In the rows, zero is written as 100.
Known rows, with every way that one mark hangs from another:
J[E[Z]]: 128  88 116  53 129  99 106  73  90 108  72  92  94 112 106  96  92  92  74 102  99 109  97  83 117  78  94
E[A M]:  82  94 104  98  93 107 112  78 102 110  74 118 102 120  75  86  77 107 110 107  85  97 101  69  91 101 118
Z[K[M]]: 107 103  80 106  83  80  93 113 122 110  79 127 109  98  79 103 111 114 109 131  85 122 121 111 120 108  93
S[E[Z] K]: 129  91 116  98 123  96  81 107  93  87 103 135 113  71 124  98 112  86  92  94  93 109  71  99 113 124  88
S[K[M] L]: 118  82  95 136 105  86  91 122  89  72 114 123 130  99 122 119 136 108 128 124  71 110  68 106 101 106 102
J[E[A S Z[K]]]: 106  88  89  58 112 106  97  75  97  98  35 115  77 130  83  85  86 110  56 135  89 111  98  82 116  81  87
K[A S[E] Z]:  86 122  96 129  73  78  92  98 123 104 151  98 141  71 111  77 109  99 103 111  56 154 133 119 107 138  85
A[E[M]]: 118  98 113  93  93 115 115  71 103 104  89 104  92 113  88  86  64  85 117  97  89  96 130  70  84 104 127
A[E[M Z[K]]]: 128  88 113  80 112 110 108  72 103 110  55 124  88 118  78  84  65  96 101 119  76 107 129  77 111 106 108
K[M[E] S[L] Z]:  88  96  87 147  77  71  91 121  89 116 111 112 168  76 107  91 119 102 130 159  56 139  82  97 128  97  81
K[M S Z]:  92 104  87 132  68  79  97 113 119 131 107 118 157  66  97  84 112 102 108 151  60 138 132 111 129 107  61
A[E[S[K L] Z]]: 131  78 108 111 121 120  89  96  71  62  80 120  93 116 123 101  89  97  92 130  73  89  77  89  91 103  92
M[K]:  85  93 108 113 113  92 110 101 101  96 106  88 122 122  98  81  85  92 107  98 101  97  79  73 108 101  84
K[M[E[A Z]]]: 105  87 109  91 112  71  81 101  82 111  48 145 134 100  61 104  75 105 103 148  85 101  61  59 125  79  95
Z[E[A S[L]]]:  93 111  95 121  88 118  73 105 111  76  75 108 109 106  78 130  85 144  93 115  86 108  78 108  95  90  89
S[L]: 104  96  98 118 111  96 100 103  87  85 110  95 109 108 118 111 116 115 111 102  86 102  69 107 100 101 104
A[E[M S[K]]]: 104  91 104 110  80 139 107  88  93  81  88 119  80 118 106  86  69  74 112 110  87  90 134  78  64 112 120
M[E[A S] K]:  55  90  96 114 100  98  96 107  78  84  73 105 120 137  77  72  60  89 104 126 106  85  47  41  96  88  96
Z[K]:  99  96  83 100  95  94  99 108 112 100  89 106  88 108  89  94 114 109  99 113  93 116 112 113 114 105 100
K[A M S]:  91 103 100 115  78  71 108 103 129 107 120 124 143  97  86 114 103 113 106 141  62 130 132 111 103 117  91
E[M]:  88 103 110 100  89 118 113  88 101 114  91 110 100 110  95  95  80  93 115  93  96  99 124  88  87 109 110
M[E[A S[L]] K]:  60  87  95 129 109  95  96 109  68  71  82 102 127 143  92  81  72 100 113 127  97  87  21  45  95  89 100
J[E]: 116  96 100  66 105 100 111  79 100 102  93  78  88 112 108  94 102  88  90  91 106 114 106  87 102  81 115
A[E[S[L]]]: 119 102  95 114  96 115  97  89  87  70  95 101  87 115 113 100  80 103 102 114  88  90  94  93  82 106 108
S[K L]: 108  75  97 131 113  99  98 116  81  64 124 100 109 109 132 111 139 104 118 107  77 105  59 108  94 102 111
A[E[M[K] Z]]: 118  86 135  91 127 109 117  66  93 107  71 111 115 131  85  72  41  83 108 107  83  90 102  45 106 103  95
J[E[Z[K[M S]]]]: 128  84  98  60 110  81 113  84 117 128  61 122 114 100  94  97 110 103  72 143  81 136 118 100 143  89  76
A[E[S Z[K]]]: 123  95  97  86 106 115  91  88  97  93  53 126  77 114  87  88  69 101  77 135  84  98 121  94 108 104  83

Rows:
 79 114 101 154  88 114  76 118 103  87 105  74 142 110  97  90  79 115 113 108  75 123  92  98 107 100  58
M[K[Z[E[S[L]]]]]
 73 109  78 132  63  88  66 117  82 105  66 124 135  92  71  79  76  97 116 158  72 115  99  72 106  90  88
K[M[E[A S]] Z]
103 112  92 118  65  78  87 116 162 110  98 122 136  92  50 135 106 142 106 140  57 165 152 137 119 111  83
Z[E K[A M S]]
 91  99  82 113  74  69 106 110 137 109 107 130 128 106  76 105 116 121 105 149  59 145 142 123 115 122  91
Z[K[A M S]]
 71  90 116 102 120 110  91 111  68  95  65 115 123 126  92  81  52  79  94 123 110  82  58  52 106  92  69
M[E[S Z] K]
 90 114  97 108  78 122  73 103 120  90  65 113 102  98  62 121  73 132  83 113  95 108 104 102  94  88  86
Z[E[A S]]
112  84 104  60 117  85 115  74 114 107  83  97 100 124  94  96 109 107  70 128  70 142 123 104 124  93  93
J[E[Z[K[A S]]]]
 64 107  94 104  74 130 104  85  97 101  62 128  91 124  83  86  62 105  97 116  93  85 116  77  72 109 103
E[A M S]
108 108 102 123  86  86  86  85 101  83 125  72 110 114  85  77  79  94 118 118  46 132 141  89  90 105 115
K[A[E] Z]
 98  96  78 109  77  78 109 113 133 121  88 136 126  87  86 101 122 114 100 149  79 133 126 120 131 113  79
Z[K[M S]]
137 102 120  94 109  72  87  81 105  92  84 125 121 115  68 110  62 107 106 134  56 113 125  80 100 108 102
K[A[E[Z]] M]
 78  96  97  94  99 106  78 113  78  88  65 125  92 126  78  99  72  99  92 135  85 108 104  92  98 102  95
M[E[S Z[K[A]]]]
 94  85  95 154  99  90  84 117  81  55 149  79 126 119 126  95 134 106 130 117  36 133  91 114  86 111 111
S[K[A Z] L]
112 123  99 133  67  92  62 119 126 119  88 102 146  67  66 113  88 120 120 124  66 143 138 114 123  93  71
K[M Z[E]]
 99  83 101 103 119  80 106 100 106  93  96 120 120 119  98 105 118 131  87 142  53 132  96 124 123 115  79
E[Z[K[A S[L]]]]
122  81 113  52 133  89 105  63  90 102  54 100  96 121  87  88  89 105  68 117  88 108  75  66 121  69 100
J[E[A Z]]
 93 108  79 121  82 113  73 112 122  78  63 114  97 113  66 124 100 153  93 127  78 127  89 122 108  95  90
Z[E[A S[L]] K]
 84 122 120 113  98  95 106  85 116  98 128 106 127 112  98  82  64  88 124  70  92 115 110  74  83 142 109
S[E[M[K[A]]]]
 78  94 109 106 110 126  99  80  74  95  45 142 105 131  94  97  64 123  89 132  74  80  78  79  88 108  82
E[A M S[L] Z]
 65  83  83 129  79 109  74 121  67  74  83 111 108 106  93  74  95  84 110 141  79 104  73  68  90  84 106
M[E[A S[K[Z]]]]
111  83 120  53 123 105 117  52  92 115  46 109  95 129  82  85  70  97  81 110  85 105  98  54 109  77 109
J[E[A M Z]]
 96  74 101 117 124 111  85 105  67  60  67 138 106 122 113 102 104 119  79 142  66  86  43  89  98  97  79
E[A S[K L] Z]
 95  85  79 117  94  86 115 109 116 100 107 111 113 104 111 100 141 122 100 133  75 129  91 128 125 113  90
Z[K[S[L]]]
 85 109  91 111  73 101  79 120  87 105  72 133 118  94  86 108  74  90 113 133 106  95 101  83  93  97  97
K[M[E[S]]]
 61  93 116 130 101  95 133  88 109  97 130  96 144 143 104  89  84 104 127 107  66 118 101  80  87 124  98
E[M[K[A S[L]]]]
101  90 105  64 101 104 122  58 101 109  71  93  91 130  87  82  82  93  98  98  94 112 108  59  93  82 131
J[E[A M]]
 87  83  95  83  86 131 113  76  93  87  70 108  81 134 104  82  88  84  93 110  90 103 112  67  73  90 124
J[E[A M S[K]]]
